What can hang from each mark
vepa: mefef
nepi: vuti
vuti: gokipeg nepi vara vepa
vara: kamir
zefa: nused
ruves: zegu
dezi: levon
tovi: kamir miru
miru: levon tovi
mefef: vepa
levon: miru
kamir: vara zefa
zegu: vuti

Each row was made from one small tree. The marks that hang from a mark follow it in brackets, in alphabetical order. Every link used is in the known rows. Write each row's tree.
Known rows
ruves[zegu[vuti[gokipeg vara[kamir[zefa]] vepa]]]: [105,-43,-11,23,-51,-207,-162,437,-330,282,-12,-231,16,-55,88,84,-308,441,-445,-75,-42,40,-89,45,89,-174,-19,310,278]
vepa[mefef]: [-171,-185,115,115,476,-101,189,-264,-113,-98,-189,167,-234,20,-50,1,195,-435,152,-47,-117,224,122,-30,299,-358,283,-43,-572]
kamir[vara]: [78,88,352,197,288,-61,185,14,-276,130,-43,41,238,493,121,-289,134,-585,241,-545,-37,232,399,123,-283,-485,45,-186,-177]
kamir[vara zefa]: [-77,223,397,2,562,-50,-93,102,-31,145,18,151,394,733,222,-484,506,-363,340,-308,-191,216,386,467,-306,-194,233,-200,-21]
miru[levon]: [-58,51,70,55,-133,-7,269,-124,-134,-236,310,-104,77,122,504,220,436,-377,75,-24,-357,125,35,80,-132,-338,120,-383,-397]
dezi[levon[miru[tovi]]]: [-336,-41,258,-129,-278,395,362,46,-337,-318,45,104,228,-269,-279,103,-86,-382,409,-200,-306,25,-84,17,42,-238,-6,-23,-531]
vuti[gokipeg nepi vara vepa]: [553,185,-173,-160,-379,-190,-208,82,600,146,-214,-357,295,11,-246,-62,-85,518,-509,131,323,-553,-367,-146,-352,90,183,58,457]
vuti[gokipeg nepi vara[kamir] vepa]: [444,123,-345,-138,-260,-159,-207,128,628,181,-158,-252,129,-151,-393,-155,-297,526,-578,222,464,-473,-403,-311,-253,90,81,207,702]
ruves[zegu[vuti]]: [-42,-134,121,177,-124,-56,-7,254,-666,164,12,-176,-57,179,319,191,-174,-86,-96,-299,-194,271,195,-5,119,-417,-136,83,-87]
zegu[vuti[gokipeg vara[kamir]]]: [229,80,166,130,-30,-274,-48,335,125,63,-52,-255,-260,-161,305,162,-304,-129,-478,-340,-53,441,-8,-194,128,-114,23,75,202]
levon[miru]: [85,-318,140,307,-329,413,367,-14,-386,-51,-282,221,-215,-157,110,230,168,-229,546,-313,-242,302,181,-62,218,-682,-55,-22,-238]
nepi[vuti[gokipeg vara[kamir[zefa]] vepa[mefef]]]: [334,-246,13,-222,334,-258,-60,202,379,-19,-196,105,-248,-133,-30,61,-273,480,-565,421,-39,-197,-233,-148,-24,223,-10,170,471]
levon[miru[tovi[kamir[vara zefa[nused]]]]]: [-300,-95,104,137,-166,372,100,-205,-374,-48,-83,353,15,-252,-124,24,36,-119,620,-135,47,323,244,265,224,-166,-74,132,-361]
vuti[gokipeg nepi vara[kamir] vepa[mefef]]: [312,116,-338,-269,73,-361,-196,-5,558,165,-267,-160,54,-326,-506,-132,-285,579,-737,429,581,-543,-425,-260,-95,167,309,325,425]
zegu[vuti[vara vepa]]: [329,102,204,446,-210,-101,24,195,-182,155,-36,-308,-196,-36,14,614,-71,-252,-425,-302,-65,40,119,-125,262,225,119,3,56]
nepi[vuti[vepa]]: [331,-368,152,218,26,156,186,8,-14,-95,-108,65,-206,132,152,338,-94,-47,-69,176,-346,-88,54,-128,-62,142,-265,-135,339]
tovi[kamir[vara zefa[nused]] miru[levon]]: [-419,465,15,92,86,-95,150,-5,-276,-4,80,-199,-52,287,744,-343,421,22,577,-138,17,-104,442,310,-367,386,41,-269,-438]
dezi[levon[miru[tovi[kamir[zefa]]]]]: [-455,-14,217,-220,-123,357,269,51,-237,-264,-14,129,248,-293,-220,18,7,-251,479,-166,-290,-13,-41,130,-30,75,33,15,-486]
miru[levon tovi[kamir[vara zefa[nused]]]]: [-588,343,7,-226,123,-76,-80,-376,-138,-212,655,118,412,-16,157,-54,330,-229,146,203,12,128,107,509,-110,416,83,-194,-551]
vara[kamir]: [-134,-242,-123,325,187,196,165,-26,13,-30,21,184,-370,44,-145,-125,-138,-492,252,-218,-47,419,63,-343,206,-462,-168,-20,188]
mefef[vepa]: [110,-299,113,354,213,308,-22,-106,136,130,-236,36,-80,32,-145,-98,79,-240,679,-290,-95,322,-240,-93,437,-889,-135,-248,-80]
levon[miru[tovi[kamir]]]: [-191,-247,-41,109,-331,445,270,-204,-396,-102,-21,344,-148,-453,-127,208,61,-183,576,-194,-75,282,105,20,392,-226,-188,106,-405]
nepi[vuti[vara[kamir[zefa[nused]]] vepa[mefef]]]: [151,-212,10,49,273,-138,-97,82,134,-20,-202,117,-362,124,-242,262,-235,204,-397,406,104,-190,29,-228,98,274,-42,99,328]
vuti[gokipeg nepi vara[kamir[zefa]] vepa[mefef]]: [236,179,-307,-334,206,-347,-342,34,676,176,-241,-96,131,-213,-466,-242,-107,694,-699,534,502,-548,-435,-95,-99,305,398,345,514]
vuti[gokipeg nepi vara[kamir[zefa[nused]]] vepa]: [286,191,-289,-94,-163,-155,-408,123,768,166,-228,-214,183,15,-382,-237,-234,671,-475,394,508,-400,-382,-115,-316,200,203,218,771]
nepi[vuti[gokipeg vara]]: [441,-185,155,-240,-44,-205,-33,282,338,-134,-170,-39,-183,247,369,1,-186,152,-280,-48,-216,83,-58,-262,-203,-201,-234,-155,254]

Write each row's tree
[-363,-130,-48,355,354,201,-119,-31,200,-53,-46,228,-303,271,-113,-275,-32,-298,400,37,-12,541,127,-56,120,-299,-5,3,270] | vara[kamir[zefa[nused]]]
[-239,-194,-17,40,-241,445,154,-186,-314,-88,3,377,-91,-383,-122,126,174,-116,615,-111,-123,266,95,144,379,-130,-120,89,-354] | levon[miru[tovi[kamir[zefa]]]]
[455,-216,81,77,-123,-25,40,170,24,-11,-111,-20,-236,245,-30,382,-107,55,-315,61,-119,-261,26,-321,-32,151,-224,-102,311] | nepi[vuti[vara vepa]]
[-169,-162,55,72,-234,369,269,-176,-478,-31,-10,339,-10,-379,-124,96,38,-214,528,-269,-5,249,194,124,254,-251,-168,114,-411] | levon[miru[tovi[kamir[vara]]]]
[242,-191,7,152,35,-8,-116,164,158,-3,-149,60,-316,232,-176,262,-253,168,-283,262,36,-121,42,-282,-11,227,-196,12,527] | nepi[vuti[vara[kamir[zefa[nused]]] vepa]]
[371,-37,-90,28,-182,60,3,-114,531,24,-209,-224,308,-148,28,-129,-67,373,-131,299,21,-314,-316,120,-439,70,119,13,483] | vuti[gokipeg nepi vepa]
[216,25,-11,-39,-310,-221,-179,328,-352,282,-63,-372,149,57,164,157,-305,414,-512,-45,94,-160,-51,-2,-79,-131,-42,222,226] | ruves[zegu[vuti[gokipeg nepi vara vepa]]]
[-338,69,-12,-39,155,112,9,-308,-161,-44,353,231,158,-39,-265,-190,-2,-491,362,-284,52,232,138,113,147,181,-186,-56,-409] | miru[tovi[kamir[vara]]]
[-443,154,-167,-213,-133,29,120,-392,-167,-291,701,68,183,-302,140,164,278,-309,106,134,-135,82,-73,192,122,312,-69,-236,-616] | miru[levon tovi[kamir]]
[386,-291,-13,-173,246,-252,49,173,323,-34,-217,60,-288,-211,-39,123,-377,410,-590,346,-5,-189,-237,-279,-10,126,-76,158,411] | nepi[vuti[gokipeg vara[kamir] vepa[mefef]]]
[290,205,-214,-34,-121,-204,-174,-159,106,190,-204,-195,67,142,-599,234,119,136,-483,239,504,-736,-62,-282,14,279,335,96,-8] | vuti[nepi vara vepa[mefef]]
[-285,441,-9,-83,115,-95,238,58,-338,41,179,-160,-11,213,790,-337,589,-20,501,-227,-129,-228,372,259,-305,420,15,-294,-423] | tovi[kamir[vara zefa] miru[levon]]
[-515,214,-154,-292,2,29,-33,-356,-20,-288,738,125,254,-186,172,73,445,-207,157,250,-206,80,-81,355,111,446,40,-223,-523] | miru[levon tovi[kamir[zefa]]]
[355,-235,43,-249,43,-190,-37,321,348,-105,-139,30,-313,125,234,-61,-330,161,-350,19,-119,147,-96,-395,-158,-198,-308,-57,420] | nepi[vuti[gokipeg vara[kamir]]]
[87,-5,-104,152,89,55,44,-364,49,56,-202,-71,76,1,-308,166,141,-21,-126,413,194,-481,-25,0,-53,280,286,48,40] | vuti[nepi vepa[mefef]]
[-414,126,2,-123,269,109,-132,-275,-55,-33,363,269,219,59,-215,-283,166,-375,413,-167,-17,224,140,276,136,331,-79,-55,-326] | miru[tovi[kamir[vara zefa]]]
[30,-33,77,-58,-186,-144,-120,248,-391,149,-43,-296,111,128,457,8,-257,198,-230,-114,-86,167,51,74,-127,-336,-100,111,121] | ruves[zegu[vuti[gokipeg nepi]]]
[-446,7,-124,-67,154,218,-146,-313,67,-139,371,278,42,-46,-228,-129,190,-337,467,-72,-125,265,7,153,322,337,-119,-56,-328] | miru[tovi[kamir[zefa]]]
[-606,221,-123,-169,-34,41,-77,-410,-16,-315,657,107,225,-144,147,93,336,-186,213,304,-93,164,-33,397,74,430,55,-203,-545] | miru[levon tovi[kamir[zefa[nused]]]]
[-369,314,52,240,182,35,63,14,-215,98,-178,-105,-198,383,472,-497,233,-68,776,-347,91,51,498,176,-237,317,-61,-169,-299] | tovi[kamir[vara zefa[nused]] miru]
[117,-38,104,-37,-207,-255,-113,424,-424,201,-33,-271,8,108,304,82,-292,208,-338,-321,-86,197,24,-45,44,-448,-79,144,-23] | ruves[zegu[vuti[gokipeg vara]]]
[373,183,-316,-219,-127,-152,-351,179,728,189,-131,-197,196,-38,-367,-271,-105,641,-550,343,402,-491,-413,-146,-252,240,180,210,784] | vuti[gokipeg nepi vara[kamir[zefa]] vepa]
